What can hang from each mark
k_779: k_647
k_952: k_777
k_407: k_709
k_647: k_28 k_137 k_709 k_952
k_137: k_75 k_647
k_709: k_407 k_647
k_927: k_318 k_779
k_75: k_137

Every row comes from one small tree of marks. The marks that hang from a mark follow it in brackets, in the order of their numbers. Every link used is in the known rows. Which tree was each row made from?
In the rows, 128 means zero.
Known rows
k_75{k_137{k_647}}: [111 146 130  71 100 120 117 186 105 130 109  96  85 154 188  75  83 160
 144 170 104 122 129]
k_647{k_709{k_407} k_952}: [126 144 103 116 161 146 148 120 106 138 173 133 155 132 128 121 156 143
 100 153  88 143  76]
k_75{k_137{k_647{k_28}}}: [118 130 163 106 108 122  89 167 142 125  92 126  92 151 160  92  99 154
 166 141 101 119 162]
k_75{k_137{k_647{k_28 k_952}}}: [118 143 162 142 119 134 116 149 136 154 108 122 108 128 147 111 138 136
 161 131  82 123 155]
k_137{k_75 k_647}: [140 152 112  87  79 117 105 166 116 127 144  69  88 125 164  87 133  76
 116 175 102 154 134]
k_75{k_137{k_647{k_28 k_952{k_777}}}}: [140 139 157 130 154  96 135 137 113 141 102 114  87 127 128 141 102 140
 180 111  84 113 169]
k_709{k_407}: [116 157  97  77 115 154 118 142  93 109 136 139 131 151 178  85  81 160
  97 184  61 126  68]
k_407{k_709{k_647{k_952}}}: [100 165 114  91  97 129 151 157 125 124 138  92 133 127 148 100 155 149
 101 109 103 101  76]
k_927{k_318 k_779{k_647{k_137{k_75} k_709}}}: [161 104 166  80  51 109 175 151 119 116 111  66 135  62 171  73  85  96
 114 101 179  96 108]
k_407{k_709{k_647}}: [ 97 154 114  58  87 121 126 174 136  98 122  97 122 151 160  84 115 167
 105 120 121  98  85]
k_779{k_647{k_28 k_137{k_75} k_709 k_952}}: [141 115 150 177 133 121 131 128 136 161 148 145 139 109 111 151 194  79
 127  90 184 131 157]
k_709{k_407 k_647{k_28 k_137{k_75}}}: [ 79  98 110 196 125 105  89 121 130  65  91 149 122 130 136 138 109 130
  94 170 195 136 120]
k_647{k_28 k_709 k_952{k_777}}: [167 137 138 106 174 132 140  76 136 146 163 152 129 135  83 155 156 130
 160  75  66 130 148]
k_779{k_647{k_28 k_137 k_709{k_407} k_952}}: [126 109 131 172 150 135 135 154 138 153 132 169 175 143 122 154 141 143
 126 112 174 143 112]
k_137{k_75 k_647{k_28}}: [143 137 145 122  85 119  81 144 153 117 125  97  96 124 141 103 153  69
 142 143 100 149 166]
k_709{k_407 k_647{k_28 k_137 k_952}}: [ 76 113 102 195 135 151 115 114 134 111  98 168 155 144 128 151 113 161
  97 157 137 146  90]
k_647{k_28 k_137 k_952}: [133 140 120 146 120 209 107  81 143 159 132 181 157 121 118 136 138 118
 129 136  79 127 135]
k_647{k_137 k_709}: [138 119  99  78 128 175 115 117 137 140 157 157 149 159 119 120 118 142
 119 153 152 138 125]
k_927{k_779}: [136 174 127  37  72 194 131 112 131 119 126  98 125 116 180  54  74 154
 113 131  31 111  79]
k_647{k_28 k_137{k_75} k_709 k_952{k_777}}: [169 105 135 178 187 114 135  49 135 133 158 149 131  94  53 186 171  75
 142 100 171 125 195]
k_709{k_647{k_28 k_137 k_952{k_777}}}: [114 121 102 151 144 134 137  95 124 121 103 157 122 146 110 170  96 151
 133 107 117 133 128]
k_75{k_137{k_647{k_952}}}: [110 158 129 107 115 131 141 169  93 159 125  91  99 127 170  90 118 143
 139 163  84 123 122]
k_779{k_647{k_28 k_137{k_75} k_709{k_407}}}: [129  97 143 176 141  88 112 156 135 110 119 150 144 132 127 146 138 113
 117 126 229 137 147]

Which tree is each row?
[ 72 117  69 122 113 140 116 152 103  85 100 141 133 169 169 117  57 184
  82 201 157 146  63] | k_709{k_407 k_647{k_137}}
[123 122 132 148 145 116 141 114 150 110 104 132 144 126  81 172 114 146
 140  83 167  93 148] | k_407{k_709{k_647{k_28 k_137 k_952{k_777}}}}
[126 102 100 149 159 117 115 107 111  98 153 137 147 120 110 133 134 105
  92 187 212 133 130] | k_647{k_137{k_75} k_709{k_407}}
[129  87 136 185 165 120  89  93 151  97 137 163 153 117  86 147 153 101
 115 154 212 135 161] | k_647{k_28 k_137{k_75} k_709{k_407}}
[171 125 141 113 154 112 134 126 155 151 154 111 118 144  81 161 156 110
 174  89  95 163 167] | k_137{k_647{k_28 k_709 k_952{k_777}}}
[139 113 107 117 138 137 110 101 124 126 163 131 129 121 111 121 154  94
 107 161 189 132 152] | k_647{k_137{k_75} k_709}
[141 110 144 102 112 145 108 162 158 152 125 174 147 176 136 131 119 151
 144  96 167 136 141] | k_779{k_647{k_28 k_137 k_709}}
[155 165 137  90 122 120 160 149 102 159 125 138 108 141 161 135 105 138
 150  67  35 115 112] | k_779{k_647{k_28 k_952{k_777}}}
[157 129 125 171 158 137 127  56 113 132 134 148 123  86  87 169 132  77
 133 124 120 112 179] | k_647{k_28 k_137{k_75} k_952{k_777}}
[116 116 108 184 148 101 135  77 112 108 111 132 103 107 100 172 129 104
 118 115 157 128 153] | k_709{k_647{k_28 k_137{k_75} k_952{k_777}}}
[149 117 165 135 184  78 143 134 134 143 125 114  96 138  91 156 136 142
 186  90 135 128 187] | k_75{k_137{k_647{k_28 k_709 k_952{k_777}}}}
[142 107 132 117 137 176  87  97 175 134 139 186 157 158  97 135 132 140
 145 123 147 135 155] | k_647{k_28 k_137 k_709}
[102 129 136 162 112 151 118 126 176 122 105 144 162 122 102 141 152 143
 122 102 163 101 130] | k_407{k_709{k_647{k_28 k_137 k_952}}}
[ 95 120 113 194 116 139 109  91 132 118 117 136 121 109 119 143 167  96
 103 138 147 135 137] | k_709{k_647{k_28 k_137{k_75} k_952}}
[161 164  95  74 120 129 159 151  96 153 150  80 103 137 140 131 104 115
 141 139  49 151 120] | k_137{k_647{k_952{k_777}}}
[107 120 135 145 168  91 150 174 101 136 138  95 122 133 135 119 143 157
 132 171 160 142 115] | k_75{k_137{k_647{k_709{k_407} k_952}}}
[ 69 125  68 161 129 151 141 137  94 119 115 134 145 143 149 135  98 166
  75 188 142 146  59] | k_709{k_407 k_647{k_137 k_952}}
[150 138 121 122 122 111 132 142 126 153 181  67 115 110 113 120 208  58
 124 144 132 169 146] | k_137{k_75 k_647{k_709 k_952}}
[148  99 124 173 206 131 139  78 134 124 137 176 164 132  58 192 116 138
 139 119 158 134 147] | k_647{k_28 k_137 k_709{k_407} k_952{k_777}}
[106 152 147 128 105 132 123 136 162 118 124 121 142 125 122 117 170 145
 123  78  97 100 109] | k_407{k_709{k_647{k_28 k_952}}}
[111  98 170 142 159  80  95 171 150 100 102 130 122 158 126 120 116 166
 160 149 175 141 152] | k_75{k_137{k_647{k_28 k_709{k_407}}}}
[155 128 134 137 198 109 143  87 125 120 151 156 140 131  83 167 137 144
 143 102  90 131 126] | k_647{k_28 k_709{k_407} k_952{k_777}}
[182 139 161  30  84  96 230 150  90 141 129  57 121  77 167  88  72 137
 138  47  64  96  74] | k_927{k_318 k_779{k_647{k_709 k_952{k_777}}}}
[158 150 187  69  29 158 176 147 134 145  91  97 140  69 196  62  87 127
 138  57   4  88  75] | k_927{k_318 k_779{k_647{k_28 k_952}}}
[ 94 109 113 160 105 127  87 110 142  92 101 145 110 134 135 126 124 116
 105 146 169 134 144] | k_709{k_647{k_28 k_137{k_75}}}
[139 133 117 141 124 121 158 147  98 168 165 116 133 110 136 137 176  87
 107 125 184 137 124] | k_779{k_647{k_137{k_75} k_709 k_952}}
